(in the rows, 128 means zero)
Known rows, with every step that occurs
vafen -> vuvufi -> godem: [138 110 138  93 144 126 131  99  88 103 148  91 110 154  63 128 130 154
 112  85 137 110 125]
buki -> godem -> noga -> vafen: [ 99 135  89 125 145 131  73 130 114  82 107 174 169 104 136 102 119 195
  97 191  93 165 129]
vafen -> noga: [128 120 127  97 113  96 144 126 116 161 102  87 123 121 166 143 111 113
 155 125 141 132 137]
rusel -> vafen: [143 110 142 118  72  83 131 120  45 167 155 135 165 154 145 137 147 117
 136 105 126  84  95]
noga -> vafen -> vuvufi: [155 123 106  89 131 121 103 104  51  92 118 101 106 121  96 157 123 131
 124 106 126 155  75]
buki -> godem -> noga: [114 122 112 122 128 142  92 139 141  97 117 163 159 119 148  83 111 164
  80 162 113 124 139]
godem -> tadu -> vafen: [137 175 154 131  82 160 114 133 205 136 120 136 135 122 154 121 185 110
 116  53 122 152 101]
tadu -> godem -> noga: [119 125 128 138 139 152  88 164 174 132 124 133 120 128 146 100 122 165
 116 145 103 145 108]
rusel -> vafen -> tadu -> godem: [152 117 127 172 121 131 156 128  64 157 139  97 117 209 136  88  62 110
 148 142 147 107  94]
godem -> vuvufi -> vafen -> tadu: [180 100 135 163 158 125 163 121 104 113 134 167  84  94 128 168 111  35
 140 146 150 103 140]
rusel -> vafen -> tadu: [187 108 128 156 102  96 162 127  27 153 156 112 132 178 135 128  99  74
 144 125 153  94 115]
godem -> noga -> vafen -> rusel: [120 130 106 129 112  77  53 175 116 115 147 124 135  80 124 146 163 146
 133 158 112 130 118]
vuvufi -> vafen -> tadu: [182 121 142 141 169  97 157 124  76 134 120 128 101 155 127 145 105  36
 166 127 166  95 140]
tadu -> godem -> noga -> vafen -> vuvufi: [131 127  86 107 162 165  75 131 130  67 112 115  77 112 110 123 104 169
 109 143  93 197  76]
buki -> godem: [102 125 134 118 113 134 116 111 100 122 104 140 169 159 139  73  97 159
  96 143 143  94 121]
buki -> godem -> tadu -> vafen: [ 97 179 137 127  92 188 109 108 212 106  95 158 159 140 162  66 135 145
  85  87 133 142 109]
godem -> noga: [152 118 131 121 123 114  93 162 135 127 144 144 138  95 144 144 156 127
 110 130 102 134 129]
tadu -> godem: [108 127 150 135 123 147 111 135 127 156 113 113 128 170 137  93 107 163
 133 127 129 115  87]
rusel -> vafen -> noga -> godem -> vuvufi: [105 116 125 106  93 111 193 125 126 183 130 129 148  99 159 169 136 118
 147 155 123 127 174]
buki -> godem -> vuvufi: [ 99 103 126 137 103 162 124 107 132  99 117 184 157  97 143  98  99 158
  72 163 129 100 118]
vafen -> vuvufi -> godem -> noga: [149 107 113  98 160 132 111 128 128  79 161 110 100 113  75 133 142 152
  95 104 108 141 149]
tadu -> godem -> vuvufi: [105 104 142 157 111 174 121 132 159 134 128 154 115 112 140 117 112 161
 108 146 117 122  89]
vuvufi -> godem: [116 122 156 130 136 104 131 124 100 148 152 117 162 156  87 126 154 181
 132 121 128  99 150]
rusel -> vafen -> noga -> godem -> tadu: [100 157 126 112  82  97 201 113 170 185 135 100 194 153 158 163 156 115
 159 100 128 139 169]

Rows
[146  99 103  96 123 105 122 111  82  89 190 121 119 126  82 137 144 145
 104  99  98 121 133]
rusel -> vafen -> vuvufi -> godem -> noga
[117 114 150 108 109  54 100 137  99 150 139 123 118 120 131 137 149  66
 161 105 164  43 122]
vuvufi -> vafen -> rusel
[103 141 151 156 119 121 146 110 172 132 173 126 192 153  88 138 182 174
 118  88 123 119 144]
vuvufi -> godem -> tadu
[152 125 139 173 153 163 144 139 114 143 113  89  95 194 125  83  60 117
 145 147 157 129 108]
vafen -> tadu -> godem
[139 131 110 128 140 101  76 157 106 113 132 152 145  85 131 163 165 159
 128 158  86 172 117]
godem -> noga -> vafen
[ 91 132 109 139 145  72  66 165 120 115 168 116 144  99  77 135 173 198
 136 168 104 126 161]
vuvufi -> godem -> noga -> vafen -> rusel
[151 126 139 157 186 136 150 123 113 139 101 117  80 187 127 103  72  72
 172 146 161 111 122]
vuvufi -> vafen -> tadu -> godem
[ 97 100 128 122 133 134 128  90 130  93 115 208 141  86 142 120 114 113
 102 161 133  86 133]
buki -> godem -> vuvufi -> vafen
[124 174 126 108  90 153 140 126 231 143  91 102 111 103 187 134 151  98
 145  66 137 178 129]
godem -> tadu -> vafen -> noga
[144 132  75 163 179 144 102 139  98  70 100 149 135 129 125  93  72 150
 105 211 118 174 148]
buki -> godem -> noga -> vafen -> tadu
[139  99 124  93 109 100 146  87  36 114 176 100 127 170  73 127 128 143
 120  84 128  93 115]
rusel -> vafen -> vuvufi -> godem
[ 91 144 127 143  93 148 131  95 176 102 125 153 203 156 142  89 124 157
  84 109 139 114 116]
buki -> godem -> tadu
[114  97 142 125 100  82 107 134 129 128 154 164 104  61 134 161 156  62
 133 124 150  49 119]
godem -> vuvufi -> vafen -> rusel
[172 142 141  72 111 168 101 127 122 108  96  98  54 120 130 112 131  88
 108  52 135 142  83]
tadu -> vafen -> vuvufi
[106 178 155 144 117 156 125 124 212 133 143 131 149 139 108 115 196 164
 122  62 116 147 142]
vuvufi -> godem -> tadu -> vafen
[114 168 161 136 111 137 164 137 195 169 146 124 202 156 122 146 189 136
 126  91 132 133 156]
noga -> godem -> tadu
[176 133 118 161 156 115 134 134  49 128 115 109 123 148 111 144 103 117
 154 161 140 156 119]
noga -> vafen -> tadu
[121 126 160 130 122 150 156 148 150 165 133 151 152 100 122 157 166 138
 112 148 121 118 161]
noga -> godem -> vuvufi
[109 158 141  95 129 173 162 153 214 171  77 120  88  67 169 144 145 117
 142 136 124 174 189]
tadu -> vafen -> noga -> godem -> vuvufi
[ 89 104 118 120 151 138 150 105 182 135  91 143  75  77 169 147  88 101
 161 155 133 133 130]
tadu -> godem -> vuvufi -> vafen -> noga
[107 125 134 107 127 139 181 139 174 171 103 116 131  83 152 167 129 125
 140 157 131 146 190]
vafen -> noga -> godem -> vuvufi
[101 105 142 142 143 148 127 115 159 125 122 177  98  99 140 137 122 114
 135 146 123 103 101]
tadu -> godem -> vuvufi -> vafen
[ 94 198 166 126  82 146 118 169 244 174 124 103 143 137 136 107 201 112
 131  65 152 116 157]
noga -> godem -> tadu -> vafen -> rusel
[160 122 118 160 201 141 126 152 155 110 118 139  70 144 138 111  83  76
 156 163 133 137 142]
vuvufi -> vafen -> tadu -> godem -> noga
[136 120 109 198 162 180 132 131 115 106 113 136  90 122 113 128  73 150
 135 195 124 173  98]
noga -> vafen -> tadu -> godem -> vuvufi
[166 100 125  85  76 103 135  95  34 119 155 105 113 148 122 140 118  91
 114  72 134  95  73]
rusel -> vafen -> vuvufi
[128 118 127  83 144  69 152 108 115 153  96 115 107 109 164 164 121  66
 184 121 147 112 149]
vuvufi -> vafen -> noga
[155 131 100 175 203 114 119 153  93  99 153 124 127 128  72 142 130 170
 141 188 105 181 179]
vuvufi -> godem -> noga -> vafen -> tadu
[111 148 143  88 140 110 174 141 145 193  91  78 144 141 148 144 128 128
 163 139 146 141 190]
vafen -> noga -> godem
[115 145 105 125 143 132 128  76 131  70 159 107 150 136  51 161 163 177
 118  82 116 170 111]
noga -> vafen -> vuvufi -> godem -> tadu
[159 115 103 174 132 140 134 154 106 130 147 125 104 168 143  95  78 111
 134 159 120 138 116]
rusel -> vafen -> tadu -> godem -> noga
